Known rows, with every step that occurs:
zibi/paduz/loma: [  9.6   1.0 -12.3   2.4   3.4  -0.7  -2.4   3.6  -8.0   9.9  -2.0   8.0
  -3.5  20.8   4.5  -7.6  16.7 -19.2 -16.3   3.8   7.7 -11.4   4.5]
babak/zibi/paduz/loma: [  8.5  -4.3  -8.0 -18.0   6.7  16.8   0.2  -1.9   0.5   5.9 -10.3   7.4
   5.8   5.1  -9.0  -5.3  10.6  -3.2 -12.8   3.9  12.4 -26.4   5.6]
paduz/loma/dipadab/zalu: [ -5.7  28.4  -9.6  -0.5  18.9  -6.9 -14.1   4.7 -12.9  -6.4  -4.3  -4.2
  28.0   6.0  -5.8  -8.6 -21.1 -31.1  -6.8 -11.1   9.1   4.0  -1.0]
paduz/zibi/fune/loma: [ -1.4 -29.0   0.2  -7.8   7.3   5.6  -7.7 -12.8   2.7   7.5  -5.7  14.9
 -15.3   7.8   6.7   0.6  -8.4 -19.9  10.6  -5.9  24.9 -32.0  -5.8]
zibi/paduz/loma/dipadab/zalu/gufib/sozol: [-10.1  20.6 -19.0  -8.8   1.9  -7.5   7.6  -3.7 -47.6  -0.8 -14.0  -2.6
  20.9  12.5   7.8  -6.8 -12.8 -22.9  -2.3  -2.7 -10.9  19.2  13.1]
fune/loma/dipadab: [ -2.6  -1.5 -14.3  10.5  17.6 -11.5 -17.8  10.4   9.9  14.3   7.2  10.3
   0.6  12.6  -4.8 -23.0  -7.8 -16.6  -2.2   0.0  14.1   6.2   5.8]
fune/loma/gufib/sozol/babak/zibi/paduz: [ -5.5 -32.1  -3.0 -25.1 -10.0  -7.0  13.0 -13.7  -7.8   6.7  -2.2   0.5
 -22.8 -13.0  -7.4 -16.2  26.5  32.0  -6.9  18.3 -12.4  -2.2  -8.5]
zalu/babak: [  6.1  13.6 -13.6  34.1   7.4   9.2 -12.7  16.3  36.5   6.1  14.9   6.2
 -19.4   9.5  -2.0   2.3   3.0  -7.0   5.1   2.2   9.2   6.2  -2.5]
gufib/sozol/babak/loma: [  1.0  -4.7   9.3  -4.3  -5.8 -13.4  -0.9 -10.2  -0.4   1.1   8.2  -1.4
  17.9  -2.2  -6.8   6.4   3.1   9.1   7.5  14.7 -28.0 -18.5   6.2]
loma/gufib: [ 12.3   8.8   0.1  32.6 -25.0  -5.4   2.7  18.2  22.7   0.8  10.7   5.5
 -36.0   6.6  -1.7   1.7  15.6 -16.8  -9.5 -11.2   8.1   7.7 -13.3]
gufib/zibi/fune/loma/dipadab/zalu/babak: [-24.9   1.8 -12.6  -4.5  41.2   9.7 -16.5  -1.5 -17.6   1.0   2.8 -17.0
   9.9  -8.6  10.8  16.2 -24.6   3.0  13.7  -7.6  10.7  33.7 -15.8]
fune/loma/dipadab/zalu/babak: [-21.4   7.7 -29.9   8.7  36.2   2.6 -19.2  20.9   2.1   6.9  11.0  -1.7
   3.4  -5.5  -6.3 -22.5 -18.4  -7.8   4.0  -1.3  11.0  28.9  -8.3]
loma/dipadab/zalu: [ -7.4  21.7  -6.8  10.7  17.0 -12.3 -17.3  17.0  -2.4   2.1  10.9  -7.8
  12.0   4.7  -1.4  -0.6 -12.9 -30.1  -1.5 -11.9   6.5  25.5  -7.1]
zalu/babak/loma: [ 5.0  7.8 -9.7 23.9  7.1 22.8 -6.5 28.5 23.3  5.6  9.1  7.6  4.0 -2.5
 -7.9 -0.2 -1.1  7.0  1.8  1.8 -3.2 -6.4  3.5]
dipadab/loma/gufib/sozol/babak/zibi/paduz: [ 10.6  -0.9   3.4  14.3 -17.6   1.6  21.5  -5.6  21.8  -9.5   8.4 -11.8
 -16.4 -15.2  -4.8   2.1  23.2  24.5  -7.9  10.9 -19.2  28.5   9.9]
gufib/sozol/babak/zibi: [  1.6  -4.4   9.3 -16.8  -2.9  -9.9  -4.2 -28.2  20.1  -3.4   6.7  -3.1
   2.9  -4.4 -15.4  13.5   0.6  10.8  15.2  14.1 -10.4 -21.0   1.1]
babak/loma/dipadab/zalu/gufib/sozol: [-13.7  17.5 -10.2  -1.0  -3.4  -0.9   5.2   8.6 -28.0   0.7  -1.3  -3.9
  30.9  -6.1  -5.6   2.0 -28.6 -16.0  12.7 -10.5 -21.8  15.5  10.6]
zibi/paduz/loma/gufib/sozol/babak: [ 11.2   1.7   6.1   0.1 -21.9 -15.7  11.8 -13.5 -20.7  -7.4  -8.9  -0.2
  -9.5   8.1   7.8  -7.2  28.1  10.8 -18.6  14.8 -17.1  -4.6   0.6]
fune/loma/dipadab/zalu/gufib: [-21.3  -0.7 -25.8  -7.8  11.7 -11.3   2.8  14.0  -4.6  10.2   6.4   3.7
  -2.1   0.6  -5.0 -22.5 -25.3 -23.5  14.2 -13.5   9.4  19.1   3.2]
dipadab/loma/gufib/sozol/babak: [ 10.1  14.5   2.0  40.4 -24.4 -19.2  13.8 -10.4  32.6 -12.2  19.5  -8.0
 -22.1  -5.1  -3.7   3.6  10.8  -0.5   1.5   3.1 -19.6  31.1   6.2]
zibi/fune/loma/gufib/sozol: [  0.0 -17.5   2.9   8.4 -17.6   1.7   4.6 -19.6 -13.1   6.6   3.6  11.3
 -32.2  -3.5  12.0   0.9   9.1  -7.2   5.6  -4.1   5.5   7.9 -16.5]
paduz/zibi/fune: [ 13.3  -6.0  16.3   8.1  -4.6  10.4  -5.8  -5.4  11.0  -3.6  -6.5   8.7
  -9.0  12.2  12.9  20.0  -5.4 -21.7   7.9 -11.2  23.1 -28.3  -1.5]
sozol/babak/zibi/fune/loma: [ -5.3 -34.3  19.0 -43.6  10.2  14.9   3.0 -17.6  26.3   1.4   2.9   7.7
  -0.8 -14.5  -0.8  -7.0  -0.9  28.8  21.1   6.1  17.0 -32.9   0.5]
sozol/babak: [  6.2  -1.0   8.7   4.9  -1.5 -18.4  -3.3   1.2  32.5   0.6  15.5   0.6
  -9.5  10.0  -1.2   0.1   9.3  -0.4   6.6   6.4  -0.2 -12.0   1.6]
fune/loma/gufib: [ -1.2 -14.0 -15.5  16.4 -12.9  -9.7   2.8   9.9  15.4  12.0  10.5  11.6
 -41.7   1.0  -7.3 -17.6  12.3 -14.8  -7.0  -6.0  11.5   3.5 -17.3]

Rows:
[ -6.9  -8.4   4.1  -1.9  22.1  -4.6 -15.1 -11.6  -9.4   8.8   1.2  -5.5
   5.6   9.9  12.4  17.8 -14.2  -4.8   7.5  -6.1  12.2  10.7  -1.8] -> gufib/zibi/fune/loma/dipadab
[  8.3  -5.5  38.0 -15.1 -27.6  13.0  11.9 -22.3  12.7 -16.9  -3.5  -1.1
  -8.4 -16.9   5.4  18.3   8.3  32.0  11.7   1.5  -3.8 -12.1  -6.6] -> loma/gufib/sozol/babak/zibi/fune
[ 13.5  17.2  -3.3   9.1  12.4  -0.1 -10.8  13.9 -12.4   3.3 -10.0   6.4
  21.8  22.6   8.9 -15.6   6.4 -10.5 -23.1   2.8   9.8   1.6  17.8] -> zibi/paduz/loma/dipadab
[ -7.2  13.7 -12.2 -29.7   7.9  18.2  12.7  13.3 -18.7  -5.2 -19.4  -1.1
  26.7  -2.6  -5.3 -12.0 -17.2  -1.6  -2.6 -10.0   8.9  -1.4  15.5] -> babak/zibi/paduz/loma/dipadab/zalu/gufib
[ -5.2  27.8 -19.5   7.9  31.7  14.0 -11.8  26.1 -20.8  -4.7  -6.9  -4.9
  23.2   5.4   6.9 -14.2  -3.9  -2.3 -17.4   1.1   5.1  23.8   3.5] -> zibi/paduz/loma/dipadab/zalu/babak
[-20.2  -4.4  -5.5 -17.8   5.2  -0.7   4.6 -15.9 -31.4   5.5   0.0   4.6
   7.9  -3.0  14.3  -5.6 -28.7 -15.9  27.2 -10.7   2.8  21.7   3.0] -> zibi/fune/loma/dipadab/zalu/gufib/sozol
[  3.8 -24.3   7.1   4.7 -14.6   9.1   5.8  -1.7   3.3  -2.2 -10.7  13.8
 -32.7  -1.1   7.7  -2.1   0.4 -10.9  -1.8 -13.9  25.3 -21.7 -14.1] -> paduz/zibi/fune/loma/gufib
[ 10.0   1.3  -6.2  -4.9 -19.6  11.8   8.9 -14.7 -19.7  -2.1 -16.5   4.8
  -8.8  -3.9  -8.1   2.1  18.7   2.1 -20.3   4.2  -4.4 -11.9  -5.0] -> babak/zibi/paduz/loma/gufib/sozol
[ -5.6 -17.3  -4.5   1.3 -16.8 -28.2   5.0 -18.1   2.7   2.5   8.1   3.1
 -29.8  -3.9  -5.6 -13.9  13.9   6.1   2.1  11.7 -11.5   0.8 -12.2] -> fune/loma/gufib/sozol/babak
[  8.5   2.2  18.3  18.8 -19.5   1.9   3.6  -4.3   3.6  -4.3   2.8  -9.7
 -29.9   3.1  15.0  40.9   9.3  -5.6   0.4 -16.6   5.6  11.8 -20.1] -> loma/gufib/zibi/fune
[ 11.1   6.7  -9.2  15.3 -21.5  -5.8   5.6  -7.7 -28.1   1.9  -8.9   4.3
 -18.5  12.4   5.6  -2.1  23.7 -14.1 -23.7   4.9  -8.4   4.3  -6.1] -> zibi/paduz/loma/gufib/sozol
[  3.1 -13.4   9.6  -0.9 -14.0  -9.7  15.6  18.5 -13.2   0.8  -1.8 -18.7
  -5.9  -4.1   4.9  19.1  30.4  29.6 -19.9   6.5 -27.2   5.6  -6.8] -> sozol/babak/loma/gufib/zibi/paduz
[ 10.9   7.0  15.9 -27.5  13.7   6.9  -2.9   4.0   5.1  -9.3 -18.4   0.4
  38.7   3.8  -3.1 -15.6   3.3  30.4 -14.8  13.7   5.4 -23.2  24.3] -> sozol/babak/zibi/paduz/loma/dipadab
[  1.4  -3.5  13.3   5.2 -17.8 -12.6  11.1   7.0   6.4  -6.5   0.8 -17.7
  -4.9  -9.8  -7.9  24.2   9.4  21.2  -7.1  -0.9 -23.5  -7.3  -9.2] -> sozol/babak/loma/gufib/zibi
[  2.1 -12.7   7.8  -0.8  15.6   6.2 -15.0  -1.4  -2.1   1.3 -13.9  12.7
   9.3  10.2  10.8  -6.8 -18.8 -10.8   3.3  -8.3  27.4 -20.2   7.6] -> paduz/zibi/fune/loma/dipadab
[  7.5   6.5  11.8 -14.7 -22.6  -0.8   9.6 -28.1   9.5 -19.6 -14.2   1.2
   2.7 -12.3 -18.4   2.5   1.4  18.8  -1.9   7.3  -8.9 -33.0  -0.7] -> paduz/loma/gufib/sozol/babak/zibi
[  9.0  -2.4  17.9   6.1 -23.9  -1.5  12.7  24.2  20.2  -6.8   4.1   1.4
  -2.5 -11.2  -4.5  -6.6  14.4  22.6  -8.1   0.0 -13.0 -13.3   0.1] -> sozol/babak/loma/gufib
[ -5.2 -15.7  24.1 -35.7  14.6   7.3  -7.7 -29.7   1.3  -3.5  -5.8   3.9
  28.8 -10.4   2.6  -5.4 -14.4  31.9  19.8  12.1   3.5 -14.3  12.7] -> gufib/sozol/babak/zibi/fune/loma/dipadab
[ -9.0  16.0  -2.8   0.6  16.5   1.8 -12.3  28.7 -15.0   1.6   5.3  -6.5
  35.7  -8.1  -6.4  -5.8 -16.6 -15.3  -4.8 -11.3  -5.8  13.1  -1.0] -> babak/loma/dipadab/zalu
[-13.1   9.6  10.4 -14.7   5.0  13.8  10.2  11.5 -27.7  -5.8  -6.3 -16.3
  32.7  -9.9  12.1  32.2 -33.1  -0.7  17.4 -23.6  -9.4  14.9   5.4] -> babak/loma/dipadab/zalu/gufib/zibi/fune
[ -7.9 -32.4  16.3 -42.2   6.0   6.0   1.0 -40.7   5.2   1.4   1.8   5.6
   3.6 -14.1  -1.0   2.0  -3.0  24.6  26.1  14.3   1.9 -27.6   0.3] -> gufib/sozol/babak/zibi/fune/loma
[  4.3  11.6  17.5   1.8   2.5 -11.9  -9.5   0.8  -6.0  -3.8  -0.6  -2.5
  43.7   0.7  -3.4  -1.1  -7.7  17.4   0.6  13.1 -26.2  -5.2  20.3] -> gufib/sozol/babak/loma/dipadab
[  0.2 -27.5  17.3  -9.4 -18.1  -8.5   8.4 -30.5  -8.8  -9.9 -13.0   5.2
 -21.1  -5.3   9.1   1.2   1.1  11.2   8.1   4.1   0.6 -25.1  -8.6] -> paduz/zibi/fune/loma/gufib/sozol/babak
[  1.1   1.4   3.1   0.8 -22.5 -22.4  12.9 -18.7  17.3  -0.1   8.7   4.1
 -15.6  11.3   0.8   8.2  -2.9  -0.9  24.4   8.7 -16.5  -7.3  13.2] -> zalu/gufib/sozol/babak
[-11.5  17.0 -19.1  -8.7  29.0 -15.9 -11.3  -0.8 -47.1   0.9 -10.5 -23.6
  25.6  12.4   3.2  16.6  -5.4 -23.1 -18.3  -5.0  -5.2  23.0  -6.9] -> gufib/zibi/paduz/loma/dipadab/zalu
[  6.4  23.7  -1.8  29.7  15.3  23.5 -15.1  39.1  20.0  -0.3   1.8   6.1
  28.1  -0.4  -4.5  -7.1 -13.0  15.2  -5.3   0.7  -1.4   5.4  17.5] -> zalu/babak/loma/dipadab
[-11.4  -0.2 -21.8  -8.7  23.2  26.5  -2.8  21.5   3.8   6.0   8.1  -9.0
  -8.4 -12.6  -5.6   2.4   8.8   6.9  -1.0   2.1   5.1  19.0 -15.6] -> dipadab/zalu/babak/zibi/paduz
[ 16.3  17.7 -10.3  56.4 -20.5  -1.1  10.9  18.0  44.2  -3.7  20.9   0.2
 -35.5  -0.8  -5.5  -2.6   9.3 -22.6  -7.5 -14.7   5.0  34.7   1.4] -> dipadab/loma/gufib
[  7.8 -10.6  -5.0  -6.3   3.2  11.9  -1.2  10.7  12.7  14.1   5.4   3.6
 -11.1   3.9  -3.8   3.9  20.4  -0.9  -6.7   3.7   8.5  -5.2  -1.7] -> babak/zibi/paduz
